What can hang from each mark
zezol: pilir
pilir: fifov nare nipav voso zezol
fifov: pilir
vedugu: pipem
kude: pilir
nare: pilir
pazek: pipem
pipem: kude pazek
nipav: pipem
puvi: pilir

Each row was made from one small tree. The marks that hang from a mark follow it in brackets, in alphabetical order. Every link used is in the known rows. Write each row's tree.
Known rows
puvi(pilir(fifov nare nipav(pipem) zezol)): [-1.51  0.06  0.94  0.39 -0.38 -0.65 -0.14  0.60 -0.04 -1.39  0.65 -0.82
 -0.44 -0.62 -0.68 -0.20 -0.11 -0.96 -0.25  0.18  0.69  0.79 -2.94  0.10]
fifov(pilir(nare nipav voso zezol)): [-0.03 -0.58 -0.13 -0.03  0.16 -1.87  0.81  0.91 -0.36 -0.12  0.23 -0.29
 -0.81  0.19 -1.25  0.47 -0.18  0.28 -1.38  0.03 -0.05  0.97 -6.11  0.24]
zezol(pilir(fifov nare nipav(pipem(kude)))): [-0.80  1.02  1.23  0.24  0.04 -1.33 -0.40  0.27 -0.31 -0.66  0.14  0.12
 -0.34 -0.57 -0.40  0.36 -0.90 -0.79 -0.51 -0.24 -0.59 -1.85 -2.87 -0.32]
nare(pilir): [-0.88 -0.20  0.67  0.05  0.01 -0.25  0.14  0.43 -0.32 -0.18 -1.50 -0.30
 -0.41  0.15  0.20 -1.00  0.05 -0.14 -0.29  0.25 -0.14 -0.80 -0.13  0.08]
zezol(pilir(fifov nare nipav(pipem) voso)): [-0.31  0.98  0.65  0.07  0.21 -1.72 -0.15  0.42 -0.08 -0.43  0.53 -0.45
 -0.62 -0.29 -0.18 -0.05 -1.41 -0.23 -0.89 -0.58 -0.18 -2.50 -5.22 -0.10]
puvi(pilir(nare voso)): [-0.32  0.39  0.85 -0.06  0.08 -0.55 -0.08  0.64 -0.07 -0.46  1.23 -0.77
 -0.58 -0.01 -0.04 -0.50 -0.11  0.15 -0.07  0.05  0.79 -0.63 -2.99  0.04]
fifov(pilir(nipav)): [-0.27 -0.92  0.67  0.18 -0.11 -0.99  0.04  0.30 -1.10  0.13 -0.62  0.33
 -0.23  0.29 -0.75  0.74 -0.28 -0.81  0.02  0.28 -0.03  1.54 -1.63  0.22]
pazek(pipem(kude)): [ 0.08 -0.20 -0.39 -0.33 -0.03 -0.17  0.25  0.48  0.77 -0.69  0.89  0.69
  0.15 -0.20 -0.63  0.89  0.63  0.85  0.95  0.25 -1.68 -0.61  2.68 -0.03]
pilir(fifov nare nipav(pipem(pazek)) voso): [-0.04  0.12  0.30  0.02  0.01 -1.70  1.00  0.57  0.00 -0.46  1.12 -1.25
 -1.00 -0.18 -0.14 -0.29 -1.63 -0.78 -1.90 -0.25 -1.09 -2.68 -6.78  0.05]
pazek(pipem): [ 0.03 -0.34 -0.72 -0.32 -0.11 -0.20  0.17  0.38  0.57 -0.56  0.44  0.01
 -0.21 -0.04 -0.23  0.61  0.37  0.43  0.83 -0.08 -1.17 -0.65  2.05  0.30]
nipav(pipem): [ 0.41 -0.90 -0.11  0.06 -0.60  1.07 -0.08  0.16  0.15  0.14 -0.84  0.49
 -0.06  0.06  0.45 -0.08 -0.71 -1.79  0.49  0.18  0.26 -0.91 -0.50  0.06]
fifov(pilir(nipav(pipem))): [-0.08 -1.37  0.63  0.19 -0.43 -0.48  0.01  0.40 -1.04  0.21 -1.06  0.56
 -0.27  0.31 -0.53  0.71 -0.62 -1.75  0.26  0.37  0.08  1.09 -1.84  0.24]
pipem(kude pazek): [-0.51  0.42  0.84 -0.23  0.01  0.04  0.41  0.42  0.05 -0.35  0.16  0.93
 -0.19 -0.54 -0.04  0.10  0.15  0.08 -0.40  0.85 -1.80 -0.45  2.06 -0.94]
pazek(pipem(kude(pilir))): [-0.18 -0.35 -0.23 -0.23 -0.25 -0.32 -0.02  0.63  0.79 -0.79  1.13  0.85
  0.40 -0.19 -0.78  1.25  0.49  1.10  0.79  0.29 -1.28  0.21  3.17  0.21]
nipav(pipem(kude pazek)): [ 0.03 -0.62  0.46 -0.12 -0.62  1.08  0.17  0.46  0.19 -0.11 -0.75  1.15
 -0.19 -0.33  0.42 -0.03 -0.60 -1.74  0.20  0.76 -1.00 -1.28  0.90 -0.59]
nare(pilir(fifov)): [-1.19  0.00  0.55  0.24 -0.06 -0.52  0.42  0.13 -0.25 -0.29 -1.19 -0.60
 -0.30 -0.11 -0.19 -1.13 -0.21 -0.39 -0.55  0.07 -0.55 -1.80 -0.83  0.21]
nare(pilir(voso)): [-0.36 -0.14  0.26 -0.12  0.22 -0.62  0.43  0.67  0.04 -0.02 -0.90 -0.56
 -0.56  0.36  0.21 -1.28 -0.31  0.66 -0.63  0.06 -0.02 -1.41 -2.19  0.15]
puvi(pilir(fifov nare nipav voso zezol)): [-1.21  0.52  0.58  0.20  0.13 -1.52  0.21  0.71  0.24 -1.27  1.66 -1.30
 -0.54 -0.42 -0.91 -0.44 -0.14  0.70 -0.83 -0.08  0.68  0.58 -4.70  0.14]
pilir(nare nipav voso): [ 0.47  0.39  0.42 -0.18  0.61 -2.05  0.53  0.75 -0.07 -0.34  1.50 -1.16
 -0.81  0.30 -0.18  0.12 -0.60  1.14 -1.57 -0.27 -0.16 -0.28 -6.06  0.04]
pilir(fifov nipav(pipem) zezol): [-0.99 -0.39 -0.48  0.39 -0.34 -0.61  0.33  0.20  0.54 -1.05  0.06 -0.46
  0.00 -0.58 -0.88  0.03 -0.55 -0.46 -0.69 -0.08  0.07  1.11 -2.82  0.20]
fifov(pilir(nare nipav(pipem) voso zezol)): [ 0.17 -1.04 -0.16 -0.01 -0.15 -1.35  0.76  1.01 -0.27 -0.03 -0.22 -0.03
 -0.86  0.22 -1.01  0.41 -0.54 -0.66 -1.15  0.12  0.03  0.50 -6.36  0.27]
vedugu(pipem(kude(pilir) pazek)): [-0.39 -0.60  0.44 -0.56 -0.61 -0.38 -0.56  0.12 -0.18 -0.88  0.10  1.87
 -0.62 -0.05  0.04 -0.05 -0.20 -0.62  0.53  0.98 -0.76  0.24  2.31 -0.70]
zezol(pilir): [-0.54  0.98  0.59 -0.01  0.18 -0.53 -0.74  0.13 -0.15 -0.14 -0.41  0.42
 -0.16 -0.26  0.11  0.05 -0.37  0.19  0.28 -0.29  0.22 -0.75 -0.13 -0.31]
puvi(pilir(voso zezol)): [-0.70  0.15  0.03 -0.04 -0.01 -0.17 -0.14  0.70  0.57 -0.76  0.97 -0.45
 -0.21 -0.17 -0.37 -0.67  0.16  1.00  0.20  0.12  1.30  1.24 -1.99  0.03]
puvi(pilir(voso)): [-0.39  0.08  0.59 -0.04  0.02 -0.10 -0.34  0.51  0.03 -0.38  0.98 -0.44
 -0.19  0.06  0.06 -0.59 -0.20  0.44  0.57  0.11  1.13  0.30 -1.26  0.05]

Write each row's tree
[-1.25  0.01 -0.02  0.12  0.31 -1.58  0.73  0.73  0.33 -0.81 -0.45 -1.12
 -0.54 -0.07 -0.64 -1.19 -0.39  1.25 -1.37 -0.08 -0.10 -0.20 -3.95  0.24] : nare(pilir(fifov nipav voso zezol))
[-1.12 -0.44  0.50  0.18 -0.54 -1.01 -0.21  1.03  0.21 -0.96  0.34  0.06
 -0.28 -0.30 -0.49  0.85 -0.38  0.14 -1.40  0.31  0.54  2.38 -1.89  0.31] : kude(pilir(nare nipav(pipem(pazek)) zezol))
[-0.52  1.43  0.72  0.06  0.50 -2.25 -0.11  0.35 -0.15 -0.47  1.01 -0.69
 -0.61 -0.31 -0.42  0.01 -1.07  0.71 -1.18 -0.68 -0.30 -1.97 -5.01 -0.14] : zezol(pilir(fifov nare nipav voso))
[ 0.39 -0.46  0.41 -0.24  0.08 -0.66  0.28  0.84  0.24 -0.32  0.60  0.10
 -0.39  0.17  0.26 -0.03 -1.19  0.26 -0.45  0.35 -0.34  0.10 -2.87 -0.35] : pilir(nipav(pipem(kude pazek)) voso)
[-0.19  0.02 -0.74  0.13  0.06 -1.78  1.13  0.74  0.85 -0.87  1.28 -1.26
 -0.73 -0.37 -0.99 -0.26 -0.99  0.31 -2.16 -0.42 -0.29 -1.09 -8.30  0.25] : pilir(fifov nare nipav(pipem) voso zezol)
[-0.27 -0.27 -0.84  0.14  0.01 -1.07  0.82  0.61  1.17 -0.86  1.26 -0.35
  0.07 -0.39 -1.16 -0.19 -0.92  0.88 -1.08 -0.10 -0.15  0.24 -5.27  0.06] : pilir(fifov nipav(pipem(kude)) voso zezol)
[-0.58 -0.89  0.07  0.16 -0.12 -1.06  0.25  0.52 -0.55 -0.22 -0.65  0.30
 -0.26  0.06 -1.15  0.67  0.10 -0.22 -0.34  0.28  0.16  2.51 -2.30  0.18] : fifov(pilir(nipav zezol))
[-0.92 -0.53  0.33  0.26 -0.50 -1.01 -0.33  0.94  0.29 -0.88  0.49  0.05
 -0.02 -0.19 -0.67  0.96 -0.30  0.29 -1.21  0.17  0.93  2.54 -2.29  0.49] : kude(pilir(nare nipav(pipem) zezol))
[ 0.01 -0.31  0.91  0.09 -0.11 -0.82  0.02  0.52 -0.47 -0.51  0.01 -0.45
 -0.69  0.04  0.09  0.44 -0.54 -1.26 -0.76  0.09 -0.19 -0.06 -3.43  0.00] : pilir(nare nipav(pipem))
[-1.11  0.37  0.69  0.12 -0.15 -0.27 -0.18  0.63  0.12 -1.01  0.55 -0.51
 -0.49 -0.46 -0.48 -0.32  0.65 -0.01 -0.14  0.23  0.84  0.94 -1.57 -0.04] : puvi(pilir(nare zezol))
[ 0.52 -0.56  0.01 -0.10  0.01 -1.16  0.81  0.51 -0.61  0.61  0.04 -0.03
 -0.70  0.36 -0.79  0.27 -0.44 -0.64 -0.93 -0.01 -0.35 -1.32 -4.97  0.29] : fifov(pilir(nare voso))
[-0.93  0.18  1.07 -0.11 -0.30 -0.22  0.03  0.66  0.13 -0.49  0.52  1.20
  0.18 -0.54 -0.28  0.58 -0.06  0.51 -0.63  0.90 -1.25  0.68  2.66 -0.59] : pipem(kude(pilir) pazek)
[-0.51 -0.44  0.27 -0.57 -0.59 -0.60 -0.32  0.31  0.03 -1.08  0.24  1.73
 -0.84 -0.20 -0.23 -0.06  0.04 -0.43  0.01  0.96 -0.81  0.26  1.12 -0.73] : vedugu(pipem(kude(pilir(nare zezol)) pazek))
[-1.01  0.05 -0.46  0.07  0.14 -0.95  0.92  0.59  0.64 -0.44 -0.65 -0.86
 -0.47 -0.14 -0.61 -1.47 -0.23  0.93 -1.28 -0.12 -0.22 -1.48 -3.50  0.26] : nare(pilir(fifov voso zezol))
[-0.47  0.65 -0.66  0.09  0.51 -2.51  1.22  0.64  0.76 -0.96  1.89 -1.62
 -0.69 -0.42 -1.30 -0.16 -0.48  1.57 -2.49 -0.54 -0.45 -0.47 -7.98  0.21] : pilir(fifov nare nipav voso zezol)
[ 0.17 -0.84 -0.84 -0.07 -0.07 -0.77  0.74  0.61  0.06  0.33 -0.22  0.29
 -0.37  0.18 -1.09  0.11 -0.14  0.25 -0.60  0.06  0.18  0.54 -3.92  0.27] : fifov(pilir(voso zezol))
[-1.12  0.14  1.40 -0.06 -0.19 -0.65 -0.11  0.76 -0.08 -0.72  0.63  1.07
  0.14 -0.48 -0.32  0.78 -0.17  0.68 -0.68  0.94 -1.16  1.63  2.32 -0.62] : pipem(kude(pilir(nipav)) pazek)
[ 0.27 -1.19  0.49 -0.06 -0.21 -0.80  0.44  0.74 -0.68  0.29 -0.35  0.63
 -0.46  0.35 -0.53  0.43 -0.93 -0.95 -0.22  0.47 -0.38  0.29 -3.17 -0.01] : fifov(pilir(nipav(pipem(kude pazek)) voso))
[-0.62 -0.21  0.70 -0.06  0.39 -1.24  0.26  0.80 -0.24 -0.38 -0.74 -0.79
 -0.59  0.42  0.16 -0.99 -0.47  0.88 -0.69  0.10  0.08 -0.09 -2.61  0.13] : nare(pilir(nipav voso))
[-0.32 -1.03  0.23  0.18 -0.35 -1.00  0.46  0.76 -0.61 -0.22 -0.88  0.23
 -0.70  0.01 -1.04  0.72 -0.17 -1.41 -0.77  0.31 -0.04  1.11 -4.27  0.20] : fifov(pilir(nare nipav(pipem) zezol))
[-1.76 -0.04  0.40  0.31  0.09 -1.21  0.43  0.51  0.01 -0.99 -1.04 -0.85
 -0.40 -0.27 -0.65 -0.91 -0.01  0.44 -1.00  0.10 -0.27  0.45 -1.86  0.18] : nare(pilir(fifov nipav zezol))
[-0.57  0.20  0.75 -0.24 -0.13 -0.46  0.23  0.80  0.34 -0.35  0.96  1.03
  0.09 -0.38 -0.25  0.41 -0.31  1.06 -0.85  0.78 -1.16  0.24  1.23 -0.56] : pipem(kude(pilir(voso)) pazek)
[-0.76 -0.10 -0.84  0.20 -0.31 -1.05  0.25  0.47  1.00 -0.45  1.39 -0.21
  0.45 -0.27 -1.14  0.23 -0.56  1.69 -1.30 -0.27  0.76  0.93 -2.56  0.67] : kude(pilir(fifov voso zezol))
[-0.87 -0.74  0.83  0.21 -0.61 -0.51 -0.68  0.66 -0.23 -0.54  0.12  0.41
  0.19 -0.01  0.01  0.85 -0.84 -0.16 -0.36  0.35  0.75  2.30  0.56  0.34] : kude(pilir(nipav(pipem(pazek))))
[-1.43 -0.35  1.23  0.25 -0.21 -0.61  0.31  0.51 -0.44 -0.69 -1.39 -0.31
 -0.43 -0.20 -0.01 -0.86 -0.66 -1.00 -0.53  0.48 -0.91 -1.14 -0.68 -0.09] : nare(pilir(fifov nipav(pipem(kude pazek))))
[ 0.38  0.47 -1.13 -0.27  0.39 -1.25  1.10  0.85  1.09 -0.33  1.16 -0.85
 -0.82 -0.14 -0.69 -0.39  0.12  1.59 -1.96 -0.34 -0.07 -0.85 -6.43  0.03] : pilir(nare voso zezol)
[-0.76 -0.03  0.58  0.16 -0.09 -0.67 -0.28  0.62  0.49 -0.79  1.05  1.01
  0.78 -0.33 -1.15  1.03  0.34  1.54 -0.36  0.55  0.04  2.74  0.81 -0.14] : pipem(kude(pilir(nipav zezol)))
[-0.93  0.57  0.13  0.14 -0.02 -0.86  0.39  0.57  0.51 -0.90  1.51 -1.07
 -0.47 -0.49 -0.84 -0.71  0.00  0.49 -0.75 -0.13  0.58 -0.71 -4.36  0.16] : puvi(pilir(fifov nare voso zezol))
[-0.32  0.31  0.77  0.16  0.03 -1.36  0.17  0.53  0.32 -0.52  1.91  0.43
  0.55 -0.26 -1.18  0.85 -0.30  1.26 -1.03  0.26 -0.56  0.29 -1.80  0.01] : pipem(kude(pilir(fifov nare nipav voso)))
[-0.41 -0.64  0.68 -0.03  0.09 -0.73  0.17  0.87 -0.17 -0.31 -1.16 -0.57
 -0.65  0.45  0.39 -1.05 -0.84  0.02 -0.47  0.20  0.22 -0.55 -2.85  0.15] : nare(pilir(nipav(pipem) voso))
[-0.09 -0.45  0.30 -0.64 -0.41 -0.17 -0.29 -0.06 -0.21 -0.80 -0.15  1.70
 -0.87 -0.05  0.22 -0.42 -0.05 -0.91  0.68  0.94 -1.17 -0.56  1.90 -0.94] : vedugu(pipem(kude pazek))
